What can hang from each mark:
j644: j30 j33 j710 j787
j738: j33 j216
j216: j644
j331: j33 j216
j33: j331
j451: j787
j767: j644
j787: j644

In the rows, zero is written as 128.
Known rows, with every way that one mark hangs from another:
j644{j710}: [138 142 129 144 111 118 133 104 112 120 136 130 124 128 115 122 144 106
  83 122 130 144]
j451{j787{j644{j33}}}: [155 181 161 149 150 142 168  95 104 108 120 156 127 128 105 134 159 104
 119 117 134 114]
j787{j644{j30 j33{j331} j710}}: [159 163 181 154 154 143 165  67  70  81  79 160 119 167 126 109 176 131
  31 116 131 166]
j33{j331{j216{j644{j30}}}}: [128 147 149 129 133 171 125  86 124 111 102 185 100 106 104 122 176  92
  76 131 122 113]
j33{j331{j216{j644}}}: [129 158 140 134 125 157 122  97 137 113 120 166  98 112  96 129 154  65
  99 130 130 112]
j216{j644{j30 j33{j331} j710}}: [133 147 164 147 128 155 154  83  89 103  80 160  99 173 121 121 177 121
  30 123 120 140]
j451{j787{j644{j30 j710}}}: [153 155 159 149 135 150 138  92  91 102 122 157 123 110 108 135 180 128
  92 117 128 133]
j767{j644{j787}}: [150 177 121 106 134 118 153 104 128 109 126 154 131 136 128  99 130 112
 101 117 124 130]
j33{j331{j216{j644{j30 j787}}}}: [132 165 149 129 145 167 143  88 105  88  86 188  99 126 116 102 159  94
  56 132 127 108]
j216{j644}: [146 159 133 125 110 154 128 118 151 130 123 147 116 115 102 129 148 103
 104 127 119 108]
j216{j644{j30 j33{j331}}}: [136 154 159 142 139 161 158  85 108 117  87 170 103 152 104 113 180 117
  57 125 117 122]
j216{j644{j30 j33 j710 j787}}: [143 165 151 134 131 158 170  93  83  84  62 169 103 185 157 105 160 137
  13 128 116 123]
j767{j644{j30}}: [145 156 132 104 121 128 139  89 135 117 130 167 133 114 120 112 168 137
 100 115 110 133]
j767{j644}: [147 167 124 106 119 112 136 101 147 125 146 148 134 115 112 121 144 109
 123 116 118 132]
j331{j33}: [147 157  98 136 102 121 122  98 130 108 128 146 135 131 101 126 129  88
 124 119 137 109]
j216{j644{j33 j710 j787}}: [140 175 145 133 126 146 168 105  95  92  73 148 104 185 150 110 133 108
  33 124 124 121]
j767{j644{j33{j331} j710 j787}}: [135 174 147 130 143 101 177  84  77  86  99 147 115 193 140  97 126  96
  46 112 135 160]
j738{j33{j331} j216{j644{j30}}}: [130  98 156 145 112 164 129  88 105  84  82 155 112 129  68  98 187  71
  79 137 131  78]
j451{j787{j644}}: [160 171 145 143 139 143 138 110 125 120 142 150 130  93  84 137 156  97
 141 119 135 115]
j767{j644{j710}}: [141 156 127 114 109 107 135 100 126 117 140 139 128 132 132 126 142 110
  96 114 121 146]
j33{j331{j216}}: [125 152 137 142 135 126 133  83 116 111 137 159 119 104  89 118 149  68
 105 124 139 128]
j738{j216{j644{j33 j787}}}: [135 160 162 135 142 153 165  98 106  99  74 156 102 175 133 101 146  80
  66 136 130  76]
j644{j30 j33}: [135 150 143 140 135 141 166  76 101 114 102 167 132 147 125 105 171 139
  73 122 119 126]
j644{j30 j33{j331} j710 j787}: [130 153 154 159 153 130 177  75  52  81  80 159 115 187 132  86 162 122
  14 120 134 159]

Rows:
[113 143 159 157 141 135 155  57  67  88  94 174 108 158 132 108 173 101
  31 118 136 146] => j644{j30 j33{j331{j216}} j710}
[131 147 129 136 120 153 140 101 100  59  82 166 110 130  93  97 136  52
  76 132 142  91] => j738{j33{j331{j216{j644{j787}}}}}
[133 147 153 155 145 136 167  72  89 114 102 162 121 151 104 100 178 124
  62 122 128 141] => j644{j30 j33{j331}}
[164 180 170 151 159 132 161  81 102  98 100 148 126 150 100 112 153 103
  86 122 137 148] => j787{j644{j33{j331}}}
[137 159 146 144 141 135 179  80  65  84  82 161 121 183 154  93 156 144
  17 122 128 139] => j644{j30 j33 j710 j787}
[124 139 154 138 123 163 122  84 104 101 101 174  96 125 119 127 176  96
  47 129 127 127] => j33{j331{j216{j644{j30 j710}}}}
[158 160 153 140 143 155 141  94 112 111 126 169 132  88  96 129 181 124
 118 119 125 118] => j451{j787{j644{j30}}}
[120 163 148 152 144 129 159  72  98 104 115 164 112 138 111 111 146  75
  81 121 143 128] => j644{j33{j331{j216}}}
[127 124 139 135 111 167 130  83 107  71  84 181 112 111  84 107 171  80
  75 131 132  92] => j738{j33{j331{j216{j644{j30}}}}}
[130  98 154 139  93 158 128  94  95  77  76 150 115 141 106 110 183  91
  56 135 129  77] => j738{j33 j216{j644{j30 j710}}}
[144 170 128 114 123 105 151 102 109  99 121 143 124 154 143 108 130 111
  69 115 126 145] => j767{j644{j710 j787}}
[132 173 136 132 140 156 141  99 118  97  99 171  96 124 108 109 136  66
  75 132 135 108] => j33{j331{j216{j644{j787}}}}
[141 176 104 116 116 167 129  85 112  69  77 198 109 143 140 118 137  96
  72 128 127  72] => j331{j33 j216{j644{j30 j787}}}
[133 158 115 127  97 160 106  86 113  79  91 181 103 139 147 143 146  96
  65 123 125  94] => j331{j33 j216{j644{j30 j710}}}
[139 179 130 117 127 157 140 108 130  95 101 175 104 123 135 115 133  83
  82 132 128  92] => j331{j216{j644{j787}}}
[134 166 110 127  91 149 104  97 124  84 104 162 106 143 139 152 124  66
  86 123 134  92] => j331{j33 j216{j644{j710}}}
[169 176 165 132 155 154 166  74 103  93  85 172 133 144 132 108 173 151
  67 121 122 131] => j787{j644{j30 j33}}
[145 183 141 127 134 150 170 105 116 103  83 159 110 171 135 105 133 108
  62 127 122 103] => j216{j644{j33 j787}}
[135 105 149 131 102 169 131  95 116  87  83 158 121 125  90 102 182  89
  88 137 125  62] => j738{j33 j216{j644{j30}}}
[121 135 178 160 130 146 147  88  96 111  85 138  92 180 111 122 162  58
  53 133 135 108] => j738{j216{j644{j33{j331} j710}}}
[122 158 156 133 123 165 148  79  96  90  80 185  99 160 162 127 169 117
  32 125 120 111] => j331{j216{j644{j30 j33 j710}}}
[137 163 109 118 105 167 111  84 131  88  93 193 109 120 128 137 150  96
  91 126 123  76] => j331{j33 j216{j644{j30}}}
[131 161 148 163 145 114 175  84  64  91  94 140 114 190 123  95 135  94
  36 118 141 155] => j644{j33{j331} j710 j787}
[151 177 174 143 169 153 162  57  84  76  79 191 116 138 126 111 173 114
  62 121 134 137] => j787{j644{j30 j33{j331{j216}}}}
[119 152 154 149 150 138 164  59  85  98  99 184 115 138 118 106 173 104
  61 123 132 129] => j644{j30 j33{j331{j216}}}
[126 141 169 145 122 147 145  91 106 112  90 139  98 181 136 127 161  77
  59 133 129  95] => j738{j216{j644{j33 j710}}}
[130 174 142 126 126 162 149  89 129 107  98 173 106 142 139 131 145  88
  85 128 123  95] => j331{j216{j644{j33}}}
[139 170 138 113 134 174 141  94 117  89  88 195 103 122 139 107 156 114
  58 130 119  96] => j331{j216{j644{j30 j787}}}
[138 183 143 124 152 105 180  85  95  98 102 156 124 173 123  92 130  99
  74 115 131 145] => j767{j644{j33{j331} j787}}
